Each row comes from the steps of one path. Every step used is in the known rows, and no mark comes twice. Write the path behind each row, first mark first.
Known rows:
lugi > domaku: [ 23  -9  12   2   5  -1   5   7  16  -2   6  -5  12   5  35 -13  10 -11
 -11  17  34 -16 -19 -10  21  29]
relo > folipiv > bipem: [ -7  -1  -8 -19  10 -17  11   3  -3  12 -24  22 -65   9 -33  -5  18   3
  14  -1   8 -11   9  12   3  -5]
relo > pedir > bipem > folipiv: [ -3  22  -5  -1   4  11  30   0  13 -25  -5  -8 -23  -7  10 -14  14  17
  14  47   7  42  20  -9  15   4]
lugi > pedir > bipem: [  9  40  21 -16  12   3  23  18  22 -10   6  14  20  -8  47  -7   8 -40
  -8  70  14  41 -19 -16  20   6]
pedir > bipem > folipiv > relo > domaku > lugi: [-20  16   1   1   8  17  27  -6 -20   8  -1  -3 -23  -2   5  -7  13  35
  12  33  26  25   3   0  -1  13]
folipiv > relo > pedir > bipem > domaku > lugi: [ -2 -20  -2 -11   0  -6  30   4  28   0  -2 -10  13  14  17 -23  11   6
  30   0  14  16  42   5  -3  -2]
bipem > domaku: [ 19 -80   5   1  10   8   9   1   4  11  -4   1 -18  18  22 -12   1 -35
  41 -24  31 -21 -14 -29  -6  -3]
pedir > bipem > domaku > lugi > folipiv: [ 12 -33  10   7  18  32  24   0 -19  13  -1 -31  -9   6  12 -14  17 -23
 -12  50  37  29 -11 -22  -6   6]
folipiv > lugi: [ 17 -41   7   7   5  15   7   1   9  10  10  17  -3  -2   5 -28   2  -8
  -9 -77  -8   2 -14 -10   0  14]
pedir > bipem > folipiv: [-12  27   4   7   8  23  25  -2 -26   2   6   2 -29 -10  15  -3  13  20
  12  55  21  30 -26 -12   2   7]
bipem > domaku > lugi > pedir: [ 29 -67  17 -16   7  12  11 -11   6   8  -6 -13  16  19  25 -16   5 -45
   0 -52  29 -12   2 -38  -2  -4]
folipiv > relo > pedir > lugi: [ -5 -12  -5  -7 -10 -19  31   8  36 -16  -4   3  16  12   2 -24  10  11
  46 -11 -18 -12  34  17   4   0]
bipem > domaku > lugi > folipiv > relo > pedir: [ 25 -68  15  -1   4  20  13 -18   0   9 -13 -11   5  22  -2 -21   7 -24
   3 -58  31 -17  25 -22 -16  -4]
folipiv > bipem > domaku: [  3 -76  -1   6  25 -20  11 -10  12  32 -20   8 -41  21  22  -4   6 -43
  24 -15  31 -41  -8 -24  18   3]
domaku > lugi > folipiv: [ 29   4  24  -7  -4  35  19 -23 -35   6  -6 -11  18   3 -11 -20  13  -4
 -70 -45  12  -8  13 -12 -21   9]
domaku > lugi > pedir > relo: [ 26  16  15 -32  -6  12  24 -18  13 -11   5  -4  42   1  23 -20  12 -32
 -62 -20   0   4  13 -20 -16   3]
relo > domaku: [  4 -29  -6  -9  14  -1  15   7   6   2 -16   0 -43  13   2 -11   2   3
  13  20  24  -6  19   0  12  31]
domaku > lugi > pedir: [ 28   6  22 -31  -3  11  21 -13  -3  -1   2  -6  43   3  25 -17   9 -24
 -53 -44   5   4  11 -23   0   4]
pedir > bipem > folipiv > relo > domaku: [-23  17   0   5   9  13  26   0 -13   6   0   8 -32  -1   9  -5  11  33
  30  50  26  25  -6   3   3  13]
folipiv > bipem: [ -2 -29   0   1  18 -21  18  -6   5  24 -14  15 -33  10  21  -4   7 -25
  -3  -2  16 -32  -3 -11  19   9]
pedir > relo > domaku > lugi > folipiv > bipem: [  4  -9  -9  -7  11   8  22 -22  27  -4 -17   2 -26   7  -9 -18  14 -21
 -44  37  15 -18  26   2 -27  26]
domaku > lugi: [ 25 -19   8 -22  -4  19  23 -16 -25   8   3 -23  20   6   9 -19  11  -1
 -48 -55   5  -8  15 -17 -12   7]

Which path is each row?
[ 25 -71  18   0   3  21  11 -18 -11  18 -10  -8   7  22   1 -19   6 -25
  -1 -62  34 -24  10 -22 -22  -2] : bipem > domaku > lugi > folipiv > relo
[ -3 -36  -6 -15  15 -18   6   1   0  18 -28  18 -71  17 -35  -5  17 -13
  31 -11  19 -18   6   2   2  -9] : relo > folipiv > bipem > domaku
[ 11 -12  -3   2   2  -7  26   6  39 -40  -9 -27  10   4   0 -26  19  -6
   9  35 -17  -3  19  -2  32  18] : relo > pedir > lugi > domaku
[-13  10   8  -1 -15   1  13 -20 -14   6  -1  46 -13   3   5  -4  -1  44
  48 -63  10 -24  -7   1 -13  -5] : bipem > folipiv > relo
[  0 -18 -16 -19   6  -6  17 -14  26  -1 -16   7 -41   9 -24 -14  21 -24
 -14  18   6 -15  14   0 -37  -4] : pedir > relo > folipiv > bipem > domaku > lugi
[ 13 -27  23  23  19  10   7 -16  -5  21 -26  29 -31  12  -5  -7   7 -36
 -14  -1  32 -32 -10 -11   1   6] : lugi > folipiv > bipem > domaku
[-13  10   6   3 -14  -8  16 -18  13 -14  -7  28  -3   4  -3 -11   8  45
  49 -43   1 -24   5   4   6   4] : bipem > folipiv > relo > pedir > lugi > domaku
[ 12 -25  -5  -6  13  13  31   3  21 -16  -6 -37 -10   6  15 -21  17 -15
   6  45  16  40  33 -18  13   3] : relo > pedir > bipem > domaku > lugi
[  7  16   8 -24   8 -15  12   0  55 -13 -12  41  -8   3  14  -9  12 -55
   1  37   8   3  -4 -10  -7  -7] : lugi > pedir > relo > folipiv > bipem > domaku
[ 10   6  23  19  14   7  12 -13 -10  16 -21  33 -27   4  -7  -7   9 -20
 -31   9  22 -26  -8  -3   0  11] : lugi > folipiv > bipem
[  5  14   6 -18   6   6   6  15  14  -2  -7  25 -32  -4 -33 -20  18  -3
   1 -16  -6  37  -3   9   2  -3] : relo > folipiv > lugi > pedir > bipem
[ 21  17  20 -26   3  18  27  -8  -5  -2   5 -16  39  -2  28 -17  14 -24
 -59   0  11  24   7 -22   4   7] : domaku > lugi > pedir > bipem
[  7 -32  11   7  16  26  25   0 -15  16   0 -24  -2  10  11 -15  16 -16
  -2  40  38  23  -3 -15  -9   4] : pedir > bipem > domaku > lugi > folipiv > relo
[ -8  44  19 -12   9  -1  19   7  23  -7  -3  34   5  -3  33  -4   6  -7
  17  51  22  33  -8  -8  19  10] : lugi > pedir > bipem > folipiv > relo > domaku
[-10  10   5  14  11  28  19  -3 -19   6   8   5 -26 -12   7 -11  13  20
   8  20  14  35 -29 -11   4  11] : pedir > bipem > folipiv > lugi
[ 11  22  23   9  -6  10  18  -5  12  -6 -13  30   2   5  -8 -18   5   5
  -2  -3  12  -1  23  15 -15   3] : lugi > folipiv > relo > pedir
[-13  10  11 -11  -9  -2  12 -24  -2   4 -11  41 -10   7  -1  -5   0  40
  33 -62  19 -20  13   0  -1   8] : bipem > folipiv > relo > domaku > lugi > pedir
[ -5  -6   3 -20   4  -9  24   4  20  11  -7   3   9  16  12 -17   5   9
  11  -4  22   3  38  14   3  19] : folipiv > relo > domaku > lugi > pedir > bipem
[ -1 -25  -2 -18  -1  -9  22  -1  12  13  -7   4  -2  21   4 -18   3  20
  14 -39  19 -19  42  16  -7  18] : folipiv > relo > domaku > lugi
[  6 -13  -7  -2  -1  -4  32   4  26 -37  -9 -19  -1   3  -6 -25  17  -4
  19  23 -29   0  24  -4  21   7] : relo > pedir > lugi
[ 16  36  12 -21  -1  -6  20   1  51 -22   4  37  24  -4  42 -12   5 -50
 -16  40   1  11 -11 -15  -9   1] : lugi > pedir > relo
[ -1 -14   5 -23   0 -13  20   0  22  11  -9  11  12  19   9 -17   2  10
  11 -34  19 -12  41  14   0  17] : folipiv > relo > domaku > lugi > pedir
[  3 -38  12  26  12   4  22  -9  -5  -3 -22   1 -14  10 -27 -15  17 -30
   4  18 -13 -46 -21  -6  10  12] : pedir > lugi > folipiv > bipem > domaku
[ 23   6  21  -9 -10  23  23 -23 -14   3  -7  -7  28   7 -12 -24  12   9
 -53 -55  10  -5  37   0 -20   5] : domaku > lugi > folipiv > relo > pedir
[  5  12  -6  -5   9   9  33  13  23 -23  -2 -21 -14  -4  18 -19  16  -3
   7  71   6  49  26  -7  17   6] : relo > pedir > bipem
